What can hang from each mark:
G: H N
R: H N
N: G
L: F
Z: F
H: A G Z
F: A
A: H

Known rows, with every way that one mark hangs from another:
H[Z]: [ 0.19  0.19 -0.09 -0.30 -0.04  0.03 -0.05 -0.11 -0.36  0.26 -0.04  0.45
  0.01  0.00 -0.27 -0.03  0.16 -0.23  0.15  0.42]
H[A G[N] Z[F]]: [ 0.11  0.31 -0.16  0.14 -0.21 -0.03  0.12  0.04 -0.79  0.07 -0.06  0.35
 -0.08 -0.17 -0.20  0.32  0.16 -0.47  0.22  0.55]
H[A]: [ 0.20  0.13  0.04  0.11  0.06  0.13  0.00 -0.12 -0.16  0.10  0.00  0.13
  0.02  0.14 -0.17 -0.17 -0.02 -0.23  0.26  0.42]
Z[F]: [ 0.05  0.08 -0.06 -0.09 -0.35 -0.01 -0.23 -0.02 -0.49  0.04 -0.03  0.08
 -0.15 -0.05 -0.23 -0.18 -0.05 -0.21  0.12  0.13]
N[G[H[A Z]]]: [ 0.14  0.29 -0.09  0.34 -0.18  0.30  0.20  0.11  0.00 -0.01  0.11  0.70
  0.27  0.10 -0.33  0.11  0.40 -0.14  0.29  0.27]
N[G[H[Z[F]]]]: [ 0.00  0.22 -0.20  0.13 -0.57  0.15  0.01  0.19 -0.32 -0.08  0.08  0.65
  0.12 -0.11 -0.40  0.11  0.40 -0.13  0.14 -0.05]
R[N]: [ 0.14  0.08 -0.21 -0.31 -0.06 -0.01 -0.22 -0.24 -0.29  0.13  0.01 -0.10
 -0.12 -0.07 -0.40 -0.41 -0.05 -0.23 -0.03  0.38]
R[H[A G Z[F]] N]: [ 0.60  0.18  0.19 -0.09  0.31 -0.03  0.21 -0.07 -0.85  0.09 -0.14  0.31
  0.03  0.05 -0.19 -0.15  0.12 -0.52  0.33  0.52]
L[F[A[H[G Z]]]]: [ 0.02  0.19  0.02 -0.05 -0.14  0.34  0.32  0.03 -0.50  0.03 -0.24  0.24
  0.15 -0.10 -0.10  0.29 -0.31 -0.54  0.32  0.11]
H[A G[N] Z]: [ 0.14  0.23 -0.17  0.00  0.01  0.02  0.16 -0.08 -0.46  0.16  0.01  0.48
  0.04 -0.06 -0.22  0.33  0.12 -0.45  0.21  0.74]
H[A G[N]]: [ 0.03  0.07 -0.13  0.07 -0.11  0.02  0.02 -0.11 -0.30  0.05  0.10  0.27
  0.01  0.02 -0.18  0.18 -0.10 -0.41  0.17  0.60]
H[G[N] Z[F[A]]]: [-0.02  0.39 -0.24  0.06 -0.36  0.02  0.00  0.07 -0.53  0.15 -0.12  0.33
  0.02 -0.40 -0.38  0.46 -0.05 -0.45  0.15  0.39]
A[H[G[N] Z[F]]]: [-0.04 -0.05 -0.27 -0.15 -0.52  0.04  0.20  0.01 -0.91 -0.03  0.04  0.31
 -0.02 -0.11 -0.13  0.37 -0.12 -0.55  0.05  0.30]
G[H[A] N]: [-0.20  0.10 -0.11  0.20 -0.22  0.25  0.00  0.13 -0.17 -0.04  0.41  0.11
  0.28 -0.07 -0.26  0.07 -0.19 -0.19  0.17  0.48]
F[A[H[G Z]]]: [ 0.21  0.08  0.00 -0.19 -0.08  0.25  0.27 -0.16 -0.27  0.19 -0.14  0.44
  0.24  0.10 -0.19  0.32 -0.23 -0.45  0.24  0.33]
L[F[A[H[G]]]]: [-0.07  0.07  0.04  0.02 -0.24  0.35  0.17  0.01 -0.35 -0.10 -0.14  0.02
  0.10  0.00 -0.07  0.15 -0.53 -0.52  0.25 -0.01]
R[H N[G]]: [ 0.38 -0.08 -0.14 -0.01 -0.05  0.01 -0.05 -0.16 -0.08 -0.05  0.02  0.17
  0.02  0.11 -0.41 -0.33  0.19 -0.20  0.00  0.17]
H[G[N] Z[F]]: [-0.02  0.18 -0.28 -0.20 -0.43 -0.13 -0.03  0.00 -0.80  0.10 -0.02  0.47
 -0.12 -0.24 -0.27  0.30  0.10 -0.44  0.10  0.43]
Z[F[A[H]]]: [-0.01  0.05 -0.02  0.15 -0.43  0.28  0.05  0.00 -0.34 -0.07 -0.09 -0.23
  0.08 -0.01 -0.18  0.04 -0.41 -0.35  0.15 -0.03]
R[H[Z] N[G]]: [ 0.47  0.08 -0.16 -0.05  0.07 -0.01  0.09 -0.13 -0.24  0.09 -0.06  0.43
  0.05  0.05 -0.43 -0.19  0.43 -0.26  0.06  0.31]
R[N[G[H[A]]]]: [ 0.08  0.20 -0.19  0.33 -0.20  0.24  0.02 -0.03  0.06 -0.17  0.15  0.17
  0.12  0.01 -0.44 -0.25  0.18 -0.12  0.08  0.25]

Rows:
[ 0.23  0.19  0.04  0.00 -0.11  0.00  0.12  0.08 -0.56  0.12 -0.02  0.38
  0.21 -0.24 -0.30  0.43 -0.12 -0.49  0.28  0.37]
R[H[G[N] Z[F[A]]]]
[-0.04  0.10 -0.23 -0.06 -0.28  0.20  0.28 -0.08 -0.32  0.12 -0.01  0.32
  0.22 -0.15 -0.26  0.52 -0.27 -0.52  0.11  0.47]
F[A[H[G[N] Z]]]
[-0.18  0.16 -0.25 -0.20 -0.34  0.15 -0.04  0.12 -0.38  0.12  0.37  0.46
  0.27 -0.22 -0.36  0.20  0.03 -0.19  0.06  0.43]
G[H[Z] N]
[-0.08  0.28 -0.14  0.14 -0.12  0.25  0.13  0.17 -0.33  0.02  0.32  0.35
  0.31 -0.16 -0.28  0.23  0.04 -0.23  0.21  0.58]
G[H[A Z] N]
[-0.05  0.28 -0.04  0.11 -0.17  0.42  0.24  0.11 -0.43 -0.03 -0.21  0.00
  0.13 -0.16 -0.13  0.14 -0.27 -0.42  0.27  0.01]
L[F[A[H[Z]]]]
[-0.01  0.47 -0.16  0.37 -0.55  0.26  0.06  0.22 -0.04 -0.06 -0.03  0.53
  0.24 -0.22 -0.50  0.28  0.25 -0.13  0.21 -0.10]
N[G[H[Z[F[A]]]]]
[ 0.50  0.28  0.12 -0.18  0.14  0.00  0.08 -0.06 -0.60  0.16 -0.17  0.22
  0.11 -0.17 -0.38 -0.01 -0.06 -0.47  0.25  0.37]
R[H[G Z[F[A]]] N]
[-0.01 -0.12 -0.26 -0.28 -0.31  0.10  0.21 -0.13 -0.62  0.07  0.08  0.45
  0.11 -0.02 -0.16  0.39 -0.12 -0.50  0.05  0.51]
A[H[G[N] Z]]
[ 0.48 -0.16  0.34 -0.11  0.35  0.04  0.17 -0.12 -0.27  0.12  0.04  0.47
  0.23  0.39 -0.02 -0.08 -0.15 -0.43  0.41  0.49]
R[H[A G]]
[ 0.21  0.40 -0.01 -0.05 -0.18  0.03  0.02  0.00 -0.44  0.23 -0.25  0.45
  0.01 -0.17 -0.32  0.26  0.01 -0.41  0.30  0.28]
H[G Z[F[A]]]
[ 0.00  0.44  0.05  0.05 -0.33  0.28  0.00  0.19 -0.32  0.09  0.07  0.28
  0.29 -0.22 -0.39  0.15 -0.09 -0.18  0.29  0.12]
G[H[Z[F[A]]]]
[ 0.05  0.09 -0.28 -0.30 -0.18 -0.08  0.02 -0.10 -0.50  0.22  0.04  0.61
  0.01 -0.16 -0.30  0.32  0.11 -0.41  0.08  0.60]
H[G[N] Z]
[-0.12 -0.29 -0.24 -0.24 -0.41  0.08  0.09 -0.14 -0.48 -0.03  0.16  0.20
  0.08  0.06 -0.13  0.22 -0.36 -0.46 -0.02  0.38]
A[H[G[N]]]
[-0.14  0.11  0.00  0.17 -0.26  0.43  0.13  0.06 -0.28 -0.15 -0.11 -0.27
  0.10 -0.08 -0.10  0.01 -0.50 -0.38  0.20 -0.11]
L[F[A[H]]]
[ 0.26 -0.13  0.13  0.03  0.16  0.01  0.15 -0.06 -0.36  0.04  0.21  0.32
  0.20  0.17 -0.09  0.14 -0.20 -0.46  0.28  0.61]
R[H[A G[N]]]
[-0.24  0.45 -0.21  0.18 -0.53  0.25 -0.03  0.29 -0.40  0.01  0.20  0.16
  0.28 -0.43 -0.45  0.36 -0.12 -0.22  0.13  0.26]
G[H[Z[F[A]]] N]
[ 0.31  0.28  0.07  0.01 -0.01 -0.01  0.14 -0.03 -0.71  0.15 -0.21  0.50
 -0.06  0.03 -0.12  0.11  0.18 -0.43  0.36  0.46]
H[A G Z[F]]
[ 0.47  0.03 -0.02  0.33  0.17  0.10  0.13 -0.14 -0.04 -0.08 -0.04  0.10
  0.05  0.19 -0.32 -0.32  0.23 -0.24  0.14  0.31]
R[H[A] N[G]]
[-0.12  0.34 -0.13  0.27 -0.35  0.21  0.09  0.26 -0.62 -0.06  0.24  0.23
  0.19 -0.25 -0.26  0.20  0.04 -0.26  0.22  0.42]
G[H[A Z[F]] N]
[-0.17 -0.02 -0.19  0.13 -0.58  0.18  0.09  0.00 -0.49 -0.12  0.01 -0.08
  0.05 -0.17 -0.22  0.40 -0.51 -0.51  0.06  0.18]
Z[F[A[H[G[N]]]]]
[ 0.13  0.45 -0.05  0.08 -0.21  0.11 -0.03  0.07 -0.40  0.19 -0.20  0.18
  0.01 -0.24 -0.36  0.12  0.06 -0.25  0.24  0.19]
H[Z[F[A]]]
[ 0.11  0.35 -0.09  0.49 -0.36  0.24  0.16  0.20 -0.30 -0.10  0.04  0.54
  0.15 -0.01 -0.31  0.12  0.41 -0.16  0.27  0.08]
N[G[H[A Z[F]]]]
[ 0.15  0.43 -0.22  0.39 -0.29  0.20  0.10  0.12 -0.40 -0.15  0.00  0.26
  0.04 -0.15 -0.46 -0.12  0.45 -0.19  0.13  0.18]
R[N[G[H[A Z[F]]]]]
[ 0.08  0.33  0.09  0.11 -0.16  0.25  0.10  0.19 -0.54  0.03  0.14  0.34
  0.18 -0.03 -0.20 -0.01  0.10 -0.22  0.36  0.29]
G[H[A Z[F]]]
